Each row was made from one path, in order. Every step used is in the known rows, and no mark comes twice. Write each row's path.
In the rows, 128 means zero.
Known rows:
P R: [144 132 126 106  96 130 138 125 150 151  85 176 106 132 138 122 129 105
  96 113 136 141 136  97  96 103 128 111 133 103 134 157 102  94 126 132
 140 141 147 145 166 150]
J Z X R: [138 155 129 104  82 103 146 135 148 174 110 187  96 146 125 126 144  97
  97 102 118 129 128  98 100 108 135 102 142 105 123 172 109  79 122 116
 153 145 173 128 156 153]
G Z X S N: [142 156 194 121  61 156 138 105 126 149  58 174  95 102 119 145 143  88
  87  90 148 128 122 107  96  95 161  92 139 128 173 141 168  82 117 158
 112 147 187 126 208 164]
U Z N R: [109 152 181 100 100 119 128 114 180 166 114 183 125 114 119 159 161 138
  46 105 130 136 111 102  98  93 141 105 126 144 139 134 116  98 132 148
 108 133 168 122 157 143]
X S N R J: [143 140 215 113  69 127 162 140 164 173  59 132 141 118 150 164 146 122
  76  86 149 167 113  92 101  95 145 101 150 147 156 156 137 127 115 148
 107 147 174 127 196 174]
S N R H Z X: [147 167 169  98  47 151 107 105 146 148  83 172  80 133  94 125 146  91
  67 123 128 149 129 113  98  86 120  85 155 110 135 140 157  76 114 139
 142 128 193 115 186 141]
N R X S: [143 122 159 130 125 144 157 134 141 156  75 168 100 141 135 144 126  83
  85  87 115 161 130 139 133  83 139  97 139 125 172 148 116  90 111 146
 115 147 152 108 199 185]
S N R H Z G: [126 136 145 104  74 168  80 117 152 143  81 164 107 136 118 151 162  91
  76 126 133 177 110  81  99  69 147 105 142 130 120 137 151 120 136 149
 134 145 211 170 145 171]
J Z X: [120 182 144 124  63 128 132 135 153 148  91 183  85 143 118 120 140  89
  89 123 129 125 141 127 104 107 130  90 151 100 156 159 156  76 118 111
 145 143 174 122 160 137]
V Z N R H: [135 129 164 107  86 148  97 106 128 166 103 165  98 136 140 143 163 109
  64 130 132 177 104  92  91  84 123 113 124 103 111 138 121 101 126 133
 147 139 155 128 187 155]
Z G R: [123 122 146 124 104 115 121 137 139 162  94 164 133 141 138 128 140 128
  53 120 121 145 115  91 108  83 127 100 137 131 133 155 149 122 116 124
 147 152 177 137 139 183]
V Z: [125 168 148  97  88 153 129 118 151 164  60 162  79 109 156 137 118  95
  77 129 135 150 126 100  71 105 148  98 133  92 136 172 132  87 139 122
 131 166 172 146 167 131]
P R N: [118 132 168 103  63 119 153  94 114 151  75 153  93 137 152 112 140 111
  84 131 143 138 115  77  81 111 142 107 138 121 135 146 136 125 134 125
 131 145 174 155 146 140]
Z X S N R U: [ 99 138 181 104  71 132 152 114 159 164  83 159 144 124 140 151 157 138
  61 120 133 129 110 109 120  60 139  91 123 128 177 136 140 118 113 157
 113 144 180 123 183 162]
V Z X S N R: [130 156 190 113  79 138 144 116 162 175  98 182 119 111 122 163 143 126
  55  86 129 149 108  96 102  83 152 103 133 139 149 130 124  75 118 157
 117 146 178 102 204 151]
J Z N: [112 158 164 119  74 127 125 104 137 152  82 179  96 124 137 149 159  93
  85 122 132 121 110  99  79 111 162 104 126 119 149 158 148 109 138 128
 108 146 164 162 151 140]
H R J Z: [136 178 161 112  70 126 163 128 162 168  69 144 114 137 129 144 145  94
  89 113 124 171 132  81  93  96 139 101 149 124 139 186 134 105 136 120
 131 161 159 165 145 131]
K H Z X R J: [161 142 170  89  55 121 148 146 149 170  64 137 110 131 139 137 143 100
 100  99 135 161 127  92  95 117 129  86 163 120 121 180 136 114 120 142
 141 141 187 148 181 175]
U Z X S N: [136 159 192 116  65 164 138 107 133 144  60 182  98 103 116 144 138  99
  92  85 158 131 127 113  98  95 164  92 134 128 169 142 157  82 117 168
 116 146 188 128 203 157]
K H R N: [106 125 176 100  68 129 140  72  95 151  93 147  89 130 150 121 156 121
  82 122 133 140 114  71  90 109 126  99 135 128 116 137 147 132 130 154
 137 156 189 164 155 136]
J Z G R: [123 145 138 126  95 116 130 137 145 168  96 169 132 146 123 133 141 119
  54 124 113 155 117  82 105  78 134 101 139 132 131 164 152 108 126 117
 151 154 171 146 130 168]
R X S N: [144 143 188 122  76 161 155  96 114 148  48 171  91 117 138 150 128  89
  98  92 148 132 125 115  98  96 159  96 140 124 174 143 146 103 108 154
 105 153 177 130 219 162]
R X S N Z J: [151 164 179  96  53 139 141 118 153 169  38 147 117 102 162 157 143  88
  77 117 128 128 137 103  94 106 164  90 167 138 178 161 129 107 143 119
 114 165 195 136 202 179]
K H R J Z U: [119 163 125  93  74 131 126 106 161 160  82 160 127 123 142 134 170 103
  89 121 143 136 128  82 104  80 140  84 137 111 144 172 164 102 142 126
 118 176 170 189 172 160]
S N: [118 152 187 114  68 147 135  90 128 150  57 168 100 109 145 147 137 107
  99 111 164 110 127  98  79 105 149 106 137 116 157 141 152 118 115 139
 106 156 185 139 193 138]
X S N Z: [123 170 179 106  69 158 140 102 159 168  36 163  95  94 117 177 124  88
  79 113 141 142 123 113  90  87 169  98 143 135 176 144 142  79 143 149
 106 160 181 138 174 147]
Z N R X: [136 144 168 110  90 120 155 106 142 159  96 177  92 151 145 143 137 115
  57 122 112 127 121 131 107 103 120  91 155 124 157 137 111 116 102 116
 113 134 164 111 195 153]
X R H Z N S: [131 120 174 101  83 159 112  95 137 148  87 162  74 113 125 163 139  68
  76  95 119 171 123 114 106  98 166  95  98 108 133 124 134  85 132 166
 132 157 151 147 180 154]
R X S N Z G: [119 148 148 115  67 163 112 131 154 149  61 171 101 124 139 170 142  96
  77 118 134 152 110 110 105  85 170  95 151 140 164 137 143 115 134 145
 123 157 210 162 153 184]
S N Z: [115 180 177  98  58 149 136  94 163 168  40 162  92  97 123 174 125 100
  75 130 145 127 127 108  79  96 156  99 150 128 168 143 142  90 141 133
 108 160 185 141 166 130]
H R X S N Z: [141 172 178  99  64 156 151  91 151 168  45 166  88 103 115 174 123  95
  65 110 124 147 121 111  94  84 159  90 150 140 172 144 126  79 135 150
 113 158 181 138 183 144]
P Z: [142 161 127  93 106 153 125 111 168 140  69 174  87 109 131 132 143  98
 106 110 142 142 130 103  79  89 146 102 144  96 161 166 149  94 137 123
 117 145 160 152 144 134]
N Z: [108 168 153 102  88 139 129 117 175 167  47 155  91 110 128 162 122  91
  77 136 133 136 136 124  93  96 142 100 149 119 165 153 132  90 145 121
 116 159 171 137 143 140]
V Z U R X S N: [146 154 182 104  65 165 154  88 124 154  54 180 102 112 144 145 131 103
  78  92 148 132 124 106  93  83 164  89 135 125 161 155 139  89 117 158
 106 164 180 137 223 160]
G R H Z V: [142 143 143 110 104 153 102 106 159 153  43 156  95 117 113 119 157  73
  68 127 128 166 115  87 121  81 124  94 151 113 145 146 166 105 122 100
 126 150 151 147 190 148]

Which path is each row?
[143 111 134 105 102 139 106 115 112 164  91 159  91 151 145 123 153  87
 109 124 140 168 125  93  99  91 114 119 127  85 102 160 110 110 122 122
 163 146 154 138 176 168]	X R H
[140 135 144 120 110 149 159 124 139 152  68 175 107 145 138 129 129  81
  87  90 124 151 145 135 130  73 145  91 135 122 164 171 122  82 120 144
 117 159 149 127 191 180]	J Z U R X S
[109 178 161  92  67 135 132 133 179 145  96 179 110 126 109 120 149 129
  58 125 139 126 139 135 114  89 121  77 142 115 163 149 146  84 118 141
 141 129 185 117 156 143]	N R U Z X
[125 150 142 111 109 150 110 111 177 146  36 159  93 106 123 127 153  70
  80 118 135 142 122  98 120  93 138  94 153 117 163 146 164 111 125 103
 102 154 162 153 181 142]	H Z V
[157 148 193 116  57 163 131  96 114 153  59 172  97 113 105 140 138  91
  78  93 140 152 117  98  96  80 153  91 137 126 152 144 164  79 113 165
 128 142 184 124 212 163]	G R H Z X S N
[ 89 146 133  98  91 158 103 144 175 132  80 168 126 129 138 141 161 119
  79 131 150 149 124 107 111  78 151  95 128 126 151 153 148 134 140 149
 133 149 203 181 114 174]	R U Z G
[149 132 187 101  76 122 152 130 150 158  63 123 123 127 161 136 146 120
  79  97 138 162 123  88  99 103 124  94 149 131 139 174 125 142 114 140
 127 154 174 153 167 165]	H R J
[102 115 180 110  87 134 150 101 127 156  88 149  80 125 154 149 129  86
  85  97 131 158 128 108 111 109 164 101 105 114 141 121 134 105 129 146
 138 171 157 136 164 150]	X R N S
[149 146 165 136  86 136 151 155 142 159  70 163 110 134 116 132 135  81
  84  83 121 168 127 122 124  87 150  88 140 126 167 170 155  71 118 147
 139 145 160 119 179 185]	G R J Z X S
[ 89 141 179  98  76 127 151 104 162 166  79 153 146 123 148 155 156 142
  63 133 138 124 113 100 109  64 133  98 123 125 170 138 136 133 118 146
 107 149 177 133 173 148]	S N R U
[111 143 128 112  86 158  95 145 155 147  80 169 100 126 165 145 143 102
  79 126 138 157 109  93  89  96 161 101 134 111 132 156 141 120 138 133
 139 163 205 172 138 174]	V Z G
[101 174 174  81  92 155 151 114 187 155  72 169 134 106 103 150 149 130
  61 117 146 151 134 109 109  65 146  92 121 135 165 154 135  92 141 167
 115 143 172 145 152 137]	X S N R U Z
[100 121 143  90  86 143 136  96 133 151  87 148 125 126 151 134 158 131
  83 132 125 133 126  97 117  73 113  89 118 107 143 151 132 132 122 169
 137 156 173 167 166 152]	K H R U
[147 143 130  87  79 120 128 122 142 167 101 180  87 134 112 128 142  92
  98 102 117 135 131  98  99 108 127  92 146 107 108 163 119  77 123 143
 151 139 188 134 170 157]	K H Z X R
[162 148 180 112  52 171 129  98 119 146  60 178  92 112 107 140 139  85
  91  91 144 154 119  97  94  85 157  95 136 121 150 142 150  75 118 171
 129 140 183 134 215 160]	P R H Z X S N
[131 150 185 110  78 147 135 107 158 169  98 182 118 112 101 166 149 116
  68  87 127 152 119  97 109  81 142 100 138 142 140 124 138  72 121 175
 117 140 181 110 208 152]	K H Z X S N R
[103 168 148  71  92 159 138 103 170 145  81 165 118 110 109 132 152 130
  71 129 140 148 145 104 107  77 123  85 122 118 141 163 132  99 142 170
 138 147 173 169 142 129]	K H R U Z
[116 129 182 108  85 159 117  98 149 140  76 161  76 104 128 165 132  69
  73  96 124 155 129 126 106 102 171  90 101 114 154 121 149  89 131 166
 115 160 155 145 175 147]	H Z N S
[113 132 180 103  68 139 149 105 129 159  93 157  69 122 150 145 126  88
  72  98 124 164 122 108 104 113 167  91 109 108 137 125 136  87 129 146
 149 170 165 132 171 145]	V Z X R N S
[ 95 181 173  76  85 149 149 108 190 155  75 168 132 107 107 147 150 138
  58 129 149 141 136 106 101  71 138  92 126 131 159 154 135 100 139 155
 117 142 175 146 146 125]	S N R U Z
[139 157 174 109  81 130 166  99 142 162  84 175  93 147 139 146 127 116
  65 120 121 129 130 125 105  98 118  93 162 123 160 135 115 110  99 116
 114 141 169 105 209 142]	S N R X
[133 173 152 106  60 141 122 133 148 151  83 177  74 123 141 117 127 102
  70 123 132 129 129 125  88 113 134  81 147  91 147 158 147  75 117 122
 149 146 187 117 178 144]	V Z X
[102 117 189 112  84 144 144  88 127 145  92 145  80 121 151 145 133  95
  70  96 125 163 128 107 115 101 155  96 103 120 146 114 137 107 124 157
 137 173 158 141 164 140]	H R N S
[130 162 142 124  94 126 143 139 176 168  50 158 113 123 143 135 163  83
  92 108 136 156 113  82 120 106 147 101 155 120 158 166 149 115 126  84
 120 161 144 158 181 150]	X R J Z V
[107 121 182 111  74 132 147 106 127 153  96 155  76 128 149 142 130  88
  80  96 129 154 127 114 114 112 161  94 110 112 143 119 138  97 122 146
 144 166 163 128 169 152]	Z X R N S
[127 144 175  96  75 138 109  89 141 143  62 165  88 110 123 146 152  87
  74 121 130 124 110 100  75 102 157  94 131 126 143 153 153 113 136 148
  94 137 185 163 154 145]	H Z N
[147 160 216 104  57 131 161 143 175 169  65 142 137 116 131 158 147 128
  65  85 150 169 118  99 102  97 144  91 156 150 156 156 141 109 116 154
 117 139 181 122 193 168]	U Z X S N R J
[151 157 192 119  46 163 147 105 119 154  68 172 104 109 119 153 148 100
  96  78 143 150 120  92  99  97 159  90 140 132 151 147 158  84 117 179
 129 151 186 142 218 160]	K H R J Z X S N
[120 138 190 120  99 133 144 113 160 172  94 175 130 114 126 167 147 124
  68  84 135 144 113  96 109  80 148 112 128 144 153 127 122  93 118 158
 106 148 170 107 197 156]	X S N R
[108 160 162 105 105 156 133 120 191 152  54 173 129  95 121 139 170 114
  62 106 149 147 112  99 135  77 151  90 133 135 181 138 154 106 126 130
 107 150 156 146 191 150]	X S N R U Z V
